Each row comes from the steps of one walk. Every step used is in the known rows, and no mark comes twice. Write the walk behind each row, first mark first.
Known rows:
lidi -> gasem -> kamav: [-1.301  0.695 -3.034 -0.392  0.310 -2.820 -0.299 -0.125  2.314 -0.093
  0.758 -0.493  0.750  3.511 -3.768  4.210 -0.392 -1.746 -1.765 -1.094
  5.630 -2.512]
vuligi -> gedi -> kamav -> feki -> lidi: [-5.302 -2.450  5.554 -2.958  1.677  2.984 -0.489  2.249  2.151  5.860
  1.286 -4.388 -1.794  3.289 -0.423 -1.249  2.001  7.914  1.379  2.265
  4.567  0.344]
gedi -> lidi: [-1.862  3.150  1.346 -0.173  0.886 -0.017 -0.413 -1.105  1.073 -0.593
  0.408 -3.755  1.201 -0.212 -2.515  2.351 -0.877  1.137 -1.668  2.156
  0.879 -2.600]
gedi -> kamav -> feki: [-4.372 -1.063  4.749 -1.366  2.307  1.994 -1.363  1.563  2.464  5.300
  0.457 -1.369 -1.190  1.743  1.338 -1.655 -0.060  4.145 -0.881  1.289
  3.463 -0.971]
petet -> kamav -> feki -> vuligi: [-6.093 -0.524 -0.068  1.371 -1.485  5.158 -2.736  5.459  1.088  6.340
 -3.345  0.997 -3.652 -1.742 -1.362  0.915  2.251  5.100  0.589  3.323
  3.957 -0.499]
petet -> lidi -> gasem: [ 0.979 -3.883  0.424 -4.050  1.220 -0.272 -1.882  1.162 -0.232 -3.084
  1.784 -0.121 -2.050  1.976 -1.540  6.043 -3.461 -0.151  2.291  0.368
  3.472 -4.596]
petet -> kamav -> feki -> vuligi -> gedi -> lidi: [-7.391  0.299 -1.144  1.584  2.041  6.040 -4.616  4.819  3.962  7.701
 -5.155 -1.325 -1.626 -0.127 -1.240  1.427  3.746  8.539  0.078  6.834
  1.997  1.218]
gasem -> kamav -> feki -> vuligi -> petet -> lidi: [-4.247  0.245  4.922 -2.753 -1.458  3.192 -1.793  3.907 -1.165  4.905
 -5.954  2.890 -8.076  2.467 -7.789  5.534  0.568  2.149 -1.730  4.272
  3.596 -2.328]
feki -> lidi: [-1.643  0.547  3.793 -1.749 -2.777  0.046  2.410  0.082 -2.141 -1.580
  2.798 -4.816 -1.367 -0.308 -4.120  2.474  0.072  2.061  1.243 -0.687
  4.349 -2.989]
feki -> lidi -> gasem: [-1.598 -2.255  1.061 -1.524 -0.241 -0.415  1.250  1.149 -0.593 -3.661
  4.874 -3.003 -1.841  0.419 -3.216  5.445 -0.392  0.736  1.550 -1.224
  6.773 -5.356]
vuligi -> gasem -> kamav: [ 1.006  1.319 -2.174 -2.267 -2.071 -3.294 -0.100 -1.594 -1.074  4.257
 -0.427 -3.941  3.340  4.349 -3.788  0.712  0.170 -1.732 -2.784 -1.265
  4.608 -0.174]
gasem -> kamav -> feki -> vuligi -> petet: [-5.413  2.713  3.467 -0.259 -2.431  2.460  0.266  4.401 -0.055  5.827
 -5.382  2.146 -6.037  1.630 -7.319  2.215  2.865  2.316 -3.485  3.540
  5.998 -1.771]
feki -> vuligi -> petet -> lidi -> gasem: [-1.566 -3.235  2.363 -5.673 -1.609  1.430 -1.757  6.075 -0.850 -1.721
 -0.562  2.462 -5.796  2.126 -5.196  6.432 -2.581  1.593  0.530  3.731
  7.587 -6.371]
gasem -> kamav -> feki -> vuligi -> gedi -> lidi: [-5.682  2.131 -0.423  1.108  3.034  3.140 -3.482  1.094  3.894  7.562
 -5.503 -1.236 -1.839  2.531 -5.500  4.058  6.556  4.892 -3.754  4.972
  1.560  1.274]
gedi -> lidi -> gasem -> kamav -> feki: [-4.624  1.054 -1.643  2.895  6.091  0.539 -2.885 -1.617  4.006  1.783
 -0.835  0.249 -1.372  2.034 -2.479  7.083  1.504  0.374 -3.451  1.086
  1.876 -2.919]
gedi -> lidi -> gasem -> kamav: [-2.940  2.600 -3.097  1.379  3.517 -2.375 -2.134 -2.083  4.035 -0.860
  0.675 -1.506  1.641  2.669 -3.920  6.466 -0.379 -0.982 -3.665  0.595
  3.074 -3.560]
kamav -> feki -> vuligi -> petet: [-4.483  0.464  5.034 -1.940 -2.276  4.265  0.521  6.599 -0.655  3.690
 -3.570  1.415 -6.085 -0.516 -4.573  1.261  2.302  3.996 -1.115  4.246
  5.753 -3.041]
lidi -> gasem -> kamav -> feki: [-3.408 -0.954 -1.461  1.447  2.516 -0.198 -1.155  0.832  2.660  2.364
 -0.437  1.119 -2.417  2.649 -2.446  5.126  1.370 -0.302 -1.569 -0.455
  4.178 -1.857]
gasem -> kamav -> feki: [-3.194  1.983  0.897  1.148  0.294  0.543 -0.138 -0.078  1.149  4.613
 -2.774 -0.709 -2.089  1.875 -3.501  2.075  2.064  0.484 -2.014  0.280
  1.611  0.318]

Which walk is each row?
[-4.210 -2.583 -2.817 -0.530  2.701  1.939 -3.391  4.637  4.282  5.604
 -2.342  2.047 -3.317  3.440 -4.276  5.165  5.906  3.302 -1.823  2.166
  6.145 -0.440] => lidi -> gasem -> kamav -> feki -> vuligi -> gedi
[-5.047  2.201  2.920  0.142 -3.007  3.087  0.740  5.861  0.501  4.946
 -3.619  0.170 -3.645  0.158 -0.381 -2.385 -2.705  5.138  2.139  4.502
  3.820  0.110] => vuligi -> petet -> kamav -> feki
[-3.320 -1.099 -2.639 -2.027  3.351  1.459 -3.462  3.684  4.075  0.707
 -0.157 -2.209 -0.058  1.682 -2.993  5.165  3.237  4.151 -1.489  4.043
  5.566 -3.522] => feki -> vuligi -> gedi -> lidi -> gasem
[-0.516  0.320 -2.091 -2.805 -2.530 -1.098 -1.851  0.592 -1.425  5.430
 -1.801 -2.687  1.535  2.929 -6.253  2.431  3.029 -0.590 -4.832 -0.275
  7.126 -1.099] => feki -> vuligi -> gasem -> kamav
[-2.505  0.482 -0.709 -0.133 -0.112 -2.290  1.196 -0.812  0.425 -1.903
  3.458 -2.340 -1.342  2.788 -5.842  6.367  0.121 -0.570 -0.700 -1.834
  6.714 -4.230] => feki -> lidi -> gasem -> kamav
[-4.933 -1.921 -1.739  1.167  2.359  1.724 -2.802  2.880  2.932  3.702
 -1.333  2.773 -4.227  1.268 -4.881  6.999  4.170  0.705 -3.255  0.469
  6.489 -3.449] => lidi -> gasem -> kamav -> feki -> vuligi
[-3.337 -2.064  6.525 -4.090 -1.634  5.205 -1.340  5.693 -2.305  3.053
 -4.437  2.117 -8.383  0.105 -5.111  4.010 -0.369  3.991  0.520  5.211
  3.534 -3.642] => kamav -> feki -> vuligi -> petet -> lidi
[-3.611  3.697  1.393 -1.144 -5.619 -0.056  1.580  5.602  0.187  2.110
 -2.367 -1.421 -0.450  1.745 -1.911 -3.286 -4.429  3.625  1.632  3.764
  5.418 -0.743] => vuligi -> petet -> kamav
[-3.387 -3.531  2.514 -0.100  2.065  2.605  0.548  1.771  0.161 -1.221
  3.320 -1.743 -4.226 -0.316 -1.368  6.059  1.073  2.645  1.886 -0.531
  5.091 -4.485] => kamav -> feki -> lidi -> gasem
[-6.643 -0.466  6.654 -3.490 -0.518  4.515 -1.230  6.148  1.465  6.266
 -2.638  0.860 -4.883  1.773 -2.373 -1.254  0.816  6.121 -2.472  4.436
  7.589 -3.103] => gedi -> kamav -> feki -> vuligi -> petet
[-4.292  1.162  3.433  1.182 -0.580  0.940  1.177 -1.252 -0.545  3.023
 -0.328 -2.391 -3.837  1.117 -5.430  4.429  2.377  1.870 -1.019 -0.862
  2.909 -1.179] => gasem -> kamav -> feki -> lidi
[-2.507 -1.023  0.959 -4.015 -1.103 -0.333 -1.829  4.174  0.145  0.357
 -2.536  3.173 -4.858  4.248 -7.995  7.151 -1.652 -0.179 -1.365  2.769
  7.227 -5.414] => feki -> vuligi -> petet -> lidi -> gasem -> kamav
[-3.311 -4.817  3.937 -3.825  0.887  4.248 -2.493  6.809 -0.463  0.787
 -2.086  3.791 -8.629  0.916 -4.033  6.807 -0.936  2.902  1.135  4.520
  6.153 -5.633] => kamav -> feki -> vuligi -> petet -> lidi -> gasem
[-4.522  0.172  0.481  1.930 -1.103  3.147 -0.768  3.509  1.057  5.044
 -2.292 -0.693 -1.940 -0.847  1.001 -0.904 -0.896  4.710  2.254  2.608
  2.155  0.927] => petet -> kamav -> feki
[-4.097  0.912 -4.350 -0.077  3.470 -0.054 -4.484  1.526  5.120  2.465
 -1.809 -1.207  0.683  4.187 -5.519  6.594  4.393  2.549 -3.628  3.129
  5.264 -2.374] => feki -> vuligi -> gedi -> lidi -> gasem -> kamav
[-6.698 -0.684  2.231  0.420 -1.451  2.893  1.356  6.058  0.284  0.682
  0.570 -0.257 -5.558  0.192 -0.986  2.371 -2.896  5.417  3.979  2.748
  7.569 -3.556] => vuligi -> petet -> kamav -> feki -> lidi -> gasem
[-4.929 -2.999 -1.430 -0.251  5.709  4.527 -4.351  4.410  4.306  3.061
 -1.377 -0.307 -2.627  0.767 -1.432  5.825  5.183  5.452 -0.815  5.092
  3.909 -2.542] => kamav -> feki -> vuligi -> gedi -> lidi -> gasem
[-1.509 -0.714  0.204 -3.808 -2.333  1.481 -1.220  4.669  0.892  3.266
 -1.919 -2.618 -0.737  1.548 -4.210  0.475  4.047  4.432  0.078  3.163
  5.542  0.225] => feki -> vuligi -> gedi
[-4.469  0.678 -2.586  1.211  6.279  1.179 -3.073  0.201  5.697  3.822
 -2.475 -1.226 -0.369  4.272 -2.102  5.335  3.307  2.925 -1.666  3.229
  1.796 -0.339] => vuligi -> gedi -> lidi -> gasem -> kamav -> feki
[-3.479 -4.303  2.678 -3.962  1.840  3.599 -3.936  3.188  0.194  8.547
  0.179 -1.999 -0.536  1.858  0.351 -0.682  2.502  4.237 -3.450  1.420
  7.629 -1.810] => gedi -> kamav -> feki -> vuligi -> gasem
[-4.908  0.740  0.811  0.731  0.077  2.448 -2.007  1.881  1.241  5.836
 -3.366  0.838 -4.079  0.765 -5.813  4.288  4.708  1.583 -3.481  1.198
  3.935 -1.147] => gasem -> kamav -> feki -> vuligi
[-2.266 -0.681  1.273 -0.720 -0.621  0.103  0.523 -1.873 -2.558  4.950
  0.175 -4.669 -1.097  2.628 -4.339  3.727  2.196  0.856 -1.635 -1.367
  4.023 -0.624] => vuligi -> gasem -> kamav -> feki -> lidi
[-4.386 -2.020  3.528 -3.281  2.474  2.239 -1.853  3.468  4.049  7.393
 -1.098 -3.112 -0.017  3.321  1.801 -3.216  1.570  7.036  0.580  2.931
  3.581  2.005] => vuligi -> gedi -> kamav -> feki
[-5.221 -5.198  2.730 -3.096  4.531  2.208 -1.704  2.834  3.940  3.615
  3.368 -2.554 -1.989  3.731  0.483  1.559  1.396  7.022  2.340  1.463
  6.957 -1.882] => vuligi -> gedi -> kamav -> feki -> lidi -> gasem
[-1.545 -3.497  1.236 -2.429 -0.532  3.607 -2.232  3.140 -1.923  6.081
 -0.951 -1.640 -1.894 -0.525 -1.707  2.298  3.883  2.589 -2.113  1.502
  5.393 -1.235] => kamav -> feki -> vuligi -> gasem
[ 0.488 -1.917 -0.224 -4.075 -2.560  0.669 -1.842  2.567 -2.703  2.806
  0.348 -3.203  0.947  0.921 -3.417  1.566  2.285  0.850 -2.349  0.776
  6.782 -2.392] => feki -> vuligi -> gasem
